What can hang from each mark:
q581: q59
q797: q59
q659: q59 q614
q884: q59 q922
q59: q273 q581 q659 q795 q797 q884
q922: q884
q795: q59 q180
q614: q659

Every row comes from one small tree of marks. The marks that hang from a mark follow it in brackets, in the order of their numbers. Every link used is in the known rows. Which tree was each row made from?
Known rows:
q797(q59(q884)):   10  -92   13   32  -21  -43  -60 -159  -42  -43   -9 -148  118 -186   82  -62   65   70   41 -286 -437  -95  -29 -178  130  -19   49 -122 -124  105 -164 -107   30    7   35 -251 -238 -195  -96 -113   26  -12  354 -112  181  101  216  130  -41
q59(q273 q795 q884): -227   74  223  307 -199 -165   36 -164  -48 -129   90  -96  -28 -222 -200  149  117  -16  176 -133 -391 -166 -170 -475  133  -63 -150 -180 -127   12  -69 -158   33 -240  -74 -124 -234 -255 -134 -345  118 -209  313  202  182  116  145  369   -2
q884(q59(q273 q581 q659(q614) q797) q922): -321  -27 -117 -169   44 -158 -169  206  459 -266  155 -491 -341   59  -55  421  175    8  -24  280 -257 -202  300 -393  550  -21 -213   67 -150 -229  -46  258   12  -50  -67 -395 -387 -220   39 -210  133 -456  358  198  246  168  256  332   34
q614(q659(q59(q581 q795 q797 q884))):   18 -302   11  -21 -289 -154 -160  192  273 -108   63 -345   41  -70  -26  301  283  139   84    2 -306 -292  -35 -709  267 -113 -261 -221  -66 -206 -418   39  121 -180    5 -336 -288 -246   96 -388  151 -165  224  117  282   28  194  281    5
q59(q273 q659 q795 q797 q884): -290    2  -93  135 -102 -109  -15  105   83 -344   17 -172  -87 -111 -253  266  147  -94  158   46 -432 -210 -106 -772  408 -227 -308 -129  -44  -61 -118  119   72 -300  -22  -94 -277 -214  -73 -415  268 -428  341  272  196  133   78  426  -15
q922(q884(q59(q581 q795 q797))): -216  -50 -201  -62 -144 -137 -252   57  185  -20  240 -188   23  -71  102  264  321   75   55   34 -126 -165   30 -372  250   32 -228 -138  -77 -323 -341  160  250  -26   73 -322 -385 -335  -44  -70  140 -248  297   19  103  118 -137  313  -26
q797(q59(q795)):    9  -60   23  -53 -106  -23 -268 -273   54    2    4 -217  -35 -111 -119   47  102  216  -63 -129 -395 -140  -96 -259   50   52  -64 -153 -295   47 -202   26  178  -63   43 -130 -258 -147   61 -183  -21  -43  274   81  234  -18  -26  118   84
q581(q59(q273 q659 q795(q180) q797)): -299    2 -134  -80  -69   47 -262  112  237 -316   88 -331    2  -16 -297  218  292  -17  -88  272 -196 -138  -83 -532  449 -191 -234 -143 -157 -125   77  182  432 -159  264  -11 -273 -301  -77 -183  277 -277  148  275  183  -32  -36  454  -52
q795(q59(q659 q797)): -188  -58 -270 -190  239   91 -148  140  215 -110  197 -138   97  141   69   77  104  103 -167  169 -341   11  -82 -440  438  -96 -162   51 -116    7  -61  375  237  -82  196 -181 -197   20  -54   99   95 -291  253 -179  222 -223  -96   26  -16
q795(q59(q581 q884)): -166   10  -37   41   23 -154  -60   37   51   34  253  -90  162 -136  183  149  246   64  128  -94 -332  -50  -10 -316  250   -5   46 -105 -171   81  -27  -21   86    2   71 -293 -175 -205 -140  -22   -6   -1  349 -307  270 -101  190  134 -111
q795(q180):  -81  -83   42    5   63   30  -86   53  177  -50  144 -124   96 -135  -64  -61  206  103  -92   66 -216   98  -59 -116  245  -19  190   -8  -51   31   83   -7  362   -4  194  -55 -132 -261  -51   31   40  -39  179 -149  189 -139  -61  108 -123
q659(q59 q614):  204 -194  149  -59  144  -58 -257  -72  230   63  192 -245  -18  -28   -9  162  -43  254 -348 -191 -272   82   10 -196  202  107   19  -29 -217  156 -140  -23  131   -9  -74 -172 -279  -23   73 -151 -129  -66  166  -25  143   56  146   -2   70
q59(q581 q659(q614) q797 q884(q922)): -164 -177  -50  -94   40 -189  -22  266  402 -294  -64 -310 -188 -106   83  307  304 -109  -20   -4 -483 -188  356 -683  458 -181  -85  -39   35  -48  -48   69 -188    5  -93 -247 -276 -171   51 -255  253 -396  342  114  306   28  413  236  -85
q59(q273 q659(q614) q884(q922)): -199    3  192  114   37 -224   95   10  248 -290   -1 -344 -187 -130 -133  258  110   20   57  -61 -503 -169  277 -538  191 -127 -169  -51   -9   64  106  -20 -174  -89 -156 -199 -247 -106 -128 -263  158 -347  382  237  324  149  430  325    1
q797(q59):   81 -121  -83 -171  -28   49 -156 -226   55   91   77 -121   68  -36   13  -43   61  154  -98 -114 -375    0  -45  -52  107   60  -20  -44 -248   67 -174   28  117   63  158 -230 -225 -124   43  -87   -1  -77  233 -101  219   64   47  -51   72
q922(q884(q59(q273 q581 q795 q797))): -361   15 -143   21 -195 -172 -203   12   68  -87  330 -237  -63 -133  -55  315  272   -2  142   82  -92 -251   11 -374  287   30 -335  -73 -187 -321 -205  181  278  -70   88 -346 -457 -420  -73 -225  142 -271  325  145   79  223  -14  434    2
q659(q59(q273 q795(q180) q797 q884) q614):  -95 -129  163   94  -78 -322 -224   88  201 -168  223 -245 -111 -219 -236  313  273   89 -186  -39 -436 -243  -73 -657  492  -36  -42 -174 -158  154 -114 -152  332 -223  -85 -147 -272 -288  -44 -427  134  -73  238  224  236   46  152  460 -251
q614(q659(q59(q795))):  128 -272  153   20 -169  -65 -182  -57  275  -26   84 -393   48   33 -177  163  100  341  -93   58 -217  -98  -99 -428  -32   27 -171 -158 -144 -189 -317  102  226 -218   57 -213 -277  -52   85 -180  -51  -67  201  108  237  -13   -5  134  196
q581(q59(q797 q884)): -104  -45  -70  -25   29  148 -118  -86   66  -99  105    7  186    6  312  -34  189  -86   -8 -184 -225  -28  -88 -360  256 -189 -221 -100  -31  -74 -203   30  111  -77  121 -278 -200 -251 -185   85  230 -215   52 -108  132   25  166  247 -117
q581(q59):  -15  -39    7  -30   24  201 -187 -176  108   26  138  -94  190   26  141  -54   68  116  -92  -68 -143  125  -40 -124   44  -72  -83  -73 -169  -72  -93   25  143  -40  201 -164 -252 -154 -112  121    7  -43   52 -113  156   18   43   77   62
q884(q59(q659(q614)) q922): -152  -58   12 -141  154  -67 -210   -3  450 -175  157 -476 -198   71   64  175   37  244 -147  151 -235  -13  286 -266  191   88  -93   42  -37 -112  -34  224   30  -28 -105 -300 -318  -48  -76   55   20 -266  385   80  213   67  154  190  109
q922(q884(q59(q659(q614) q795 q797))): -120 -111 -155 -107  109 -198 -318   74  271 -198  181 -435 -115   43  -12  438  167  199 -246   83 -153 -142  115 -537  317  -22 -303  -31   15 -260 -336  308  253 -130    1 -229 -424  -68  -35  -62  110 -444  314  254   37   86 -112  374   57

Write each row's tree:
-118 -126    2  -35 -230 -170 -292  166  198 -115  225 -263 -117 -251 -280  300  329   16   11  156 -290 -185  -64 -459  518   54  -46 -178 -297  -26  -63  -31  463 -105   98 -112 -320 -385   52 -413   73  -53  204  126  229   40   95  289 -125 -> q659(q59(q273 q581 q795(q180) q797))
-101 -112  -31 -221  239  -65 -260   81  274 -186  170 -463 -128  130   24  298  -60  239 -205  100 -109   24   87 -274  326  -18   -6  119  -44  -62 -118  190  146 -199  -33 -254 -313  -80  -23  -39  -40 -318  363   83   69  134   17  162   60 -> q884(q59(q659(q614)))
-257   35 -164   16   12    6  -77  -52   39  -13  362 -176   44    6  103  100   90   37  109   16  -43  -69  -95 -162  252  -55 -322   31  -48 -233 -216  171  270   11  210 -342 -325 -321 -191  -13  147 -352  222  -39   23  197   -1  307   45 -> q922(q884(q59(q273 q797)))
-114 -132 -158 -241  226   52 -269  175  372 -239  161 -402 -152  208  102  294   19  171 -296  140 -118  -37   30 -358  565  -75 -170  160   15 -116 -253  291  213 -194   35 -298 -304 -110  -57    7  110 -452  252   85  128   86  -30  207   30 -> q884(q59(q659(q614) q797))
-117 -104  234  173 -417 -324  -24  -42  283 -172   22 -475  -89 -237 -202  282  260  122  353   32 -408 -342  181 -599  -34   49 -253 -301 -212 -242 -111 -104  -60  -83 -125 -391 -321 -288   19 -441   63  -77  350  218  439  165  380  362   72 -> q614(q659(q59(q273 q581 q795 q884(q922))))
-122 -258   13 -104 -282 -185 -221  301  335 -142  155 -428  -32 -109 -323  404  347  152   16  300 -172 -255  -40 -503  405  -43 -145 -156 -249 -203 -129   69  454 -177  150 -263 -294 -380   90 -429  109 -126  178  239  293  -33   55  327  -35 -> q614(q659(q59(q273 q581 q795(q180) q797)))
-147  -11   92  134 -126  -77  104  -15  171  -72   21  -98  -26 -263  150   -1  285  -85  250 -176 -487  -98  212 -346  117    8  -13 -168  -36  -68   53 -118 -193   94  -46 -243 -205 -232  -37  -68  132 -100  330 -129  301   51  333  135  -44 -> q59(q581 q884(q922))
 -62 -263  -22   13 -186 -157   63  210  204  -81  101 -371   39  -47  -70  293  188   11  180   15 -214 -269  -63 -484  396 -170 -255  -64 -158 -208 -306   -2  104 -103   58 -404 -316 -342  -10 -432  166 -254  210   93  251  153  313  269   -1 -> q614(q659(q59(q273 q581 q797 q884)))
-340  -62   23   10  -86 -328  -64  304  206 -361  -10 -316 -235 -168 -295  582  194 -105   12  -24 -395 -290   82 -814  582 -284 -182  -94  -88  -80 -154   20   15 -259 -121 -126 -349 -213   49 -566  192 -428  375  483  241  134  284  449 -121 -> q59(q273 q581 q659(q614) q795 q797 q884)
-347   -7 -255  -29 -174 -244 -130  182  150 -196  258 -386 -116  -95 -192  506  257  -13  102  211 -147 -196   78 -476  374 -113 -370 -149 -156 -392 -216  279  279  -75   47 -311 -493 -312  -60 -303  210 -421  419  295   85  260   18  479  103 -> q922(q884(q59(q273 q581 q659 q795 q797)))
-146   23  254  272 -324 -236  -99 -134  199 -100  205 -240  -18 -383 -205    7  319  122  232   -4 -537 -230   89 -488   93  180   28 -362 -191   71  170 -165  217  -89 -114 -169 -268 -316 -196 -257   97   78  355   73  301   54  276  416 -124 -> q659(q59(q273 q795(q180) q884(q922)))
-151  -65  -97   41   48   68   69  118  310 -251    3 -173  -93  -77   90  -26  230 -142  132   39 -482 -139  151 -580  299 -193 -197 -110  120  -66  -45  194 -100    8   -5 -125 -194  -84 -122  -17  330 -373  322  -54  261   -4  214  209  -50 -> q59(q659 q797 q884(q922))
-269  -75 -235 -179 -111  -40 -316  201  291 -279  184 -370  -98   28    2  390  161   35    5  264 -179 -194  -11 -559  508  -31 -217 -114 -145 -279 -238  303  269 -181   26 -282 -370 -216   22 -129  155 -334  381  148  164  123  -26  265   62 -> q884(q59(q581 q659 q795 q797))
-320   33  -12  123 -236 -226  -38  281  114 -270  129 -129  -46 -315 -226  281  422 -150  164   50 -347 -246  -75 -585  526 -134   36 -204 -101   -9  -31 -132  273 -196   64 -122 -241 -569  -36 -393  239 -206  270  171  237   20  160  476 -263 -> q59(q273 q581 q795(q180) q797 q884)
 -58 -161  156  -17  -15 -198 -344   95  308 -152  240 -260 -192 -147 -312  334  256  206 -310   90 -303 -178  -76 -484  509   54  -39  -57 -221  148  -52  -31  454 -204    0 -115 -291 -246   41 -360   30 -128  123  222  247  -36   56  272 -142 -> q659(q59(q273 q795(q180) q797) q614)
-256   83   31  136  -90   47   66 -154  146 -195   58 -302   -6 -134   41   53  142  -31  231   21 -377  -94  133 -412    6 -141 -267 -223 -110 -129  189   30 -113  -28   11 -220 -314 -162 -262  -85  241 -228  296  111  268  176  388  357   98 -> q581(q59(q273 q659 q884(q922)))
-119  -35  161  159 -206 -160   65  -74  156  -45  130 -210  -66 -333    4  152  164  -26  285  -83 -477 -126  195 -341   98   89 -100 -254 -292    0   49 -139  -80   96 -151 -324 -340 -294  -76 -319   30  -29  327  -44  315  238  481  245   16 -> q659(q59(q273 q581 q884(q922)))
 -80  -16  182  224 -253 -171  -63 -212  -27  -24  215 -160   38 -291 -174  204   41  106  153 -154 -440 -151 -110 -501  100   26 -169 -256 -272   38  -98 -143  159 -210 -144 -168 -316 -161  -96 -397    9  -59  323  124  166  214  206  343   17 -> q659(q59(q273 q795 q884))
 -87 -161 -131 -128  163   46 -186  122  203 -245   -1 -272   62   66  199  257  113   16 -247 -104 -288  -29   75 -574  437 -315 -246  -11   41  -45 -164  110   36 -162   51 -229 -303  -80 -117 -128  227 -346  175  180  214   25  211  283  -51 -> q581(q59(q659(q614) q797 q884))
-242   26  -18   61  -50   62  -68 -109   -4 -153  134  -82  111  -17  141   40   96 -122  126 -154 -245  -93 -139 -367  327 -191 -316  -89 -125  -70 -108  -47  114  -41  163 -249 -295 -310 -216 -182  241 -246  100   26  162  125  208  302 -101 -> q581(q59(q273 q797 q884))
-443  103  -29   61  -80 -180   -4  211  242 -136  302 -136    7 -207   66  101  548  -80  263  176 -481 -299  112 -450  483    4   43 -123 -152   36  232  -12  214   97  140 -369 -139 -396 -177  -65  253  -64  342 -212  396 -207  231  288 -253 -> q795(q59(q273 q581 q797 q884(q922)) q180)
-290  -16    4   34 -349 -262  -13  -58  127 -275 -126 -419 -204 -332 -259  276  269   16  340   41 -642 -337  263 -556  108  -28 -145 -361 -287  -54   39  -52 -124  -18  -94 -284 -389 -229   11 -520  142 -169  511  350  365  228  402  358   52 -> q797(q59(q273 q581 q659 q795 q884(q922)))
-149   -6   68  -32 -290 -225 -159 -127   22  -46   72 -272 -112 -188 -314  273  172  115   97  -58 -387 -232  -41 -236  125   65  -61 -197 -427  -29 -167 -101  152  -60   19 -215 -326 -294  151 -491  -22  -77  333  210  278  152  184  199   50 -> q797(q59(q273 q581 q795))
-396   74   16  171 -204 -143    3  175  280 -444    1 -265 -132 -205 -271  168  428  -93  205  181 -526 -270  132 -712  417 -123 -156 -246   25  -84  192   66  173 -148    6 -128 -177 -303 -137 -257  378 -294  385  228  303  -32  163  490 -156 -> q59(q273 q659 q795(q180) q797 q884(q922))
-285    4 -159  -72  122  -51  -33  244  316 -228  210 -192  120 -105  156  -24  407   51   47  222 -491 -123  155 -512  466  -85   31 -112   68   70  212  255  226   86  183 -277 -116 -141 -235  200  304 -134  387 -286  323 -318   95  252 -201 -> q795(q59(q659 q797 q884(q922)) q180)
-337   14 -105   59  -87  -46 -115  180  162 -363   54 -326   62 -177 -214  240  290  -41   43  162 -323 -189  -61 -631  449 -244 -204 -252  -38  -77  104   65  317 -274  168  -91 -284 -329 -161 -286  335 -230  256  262  169   32   70  579 -153 -> q581(q59(q273 q659 q795(q180) q797 q884))
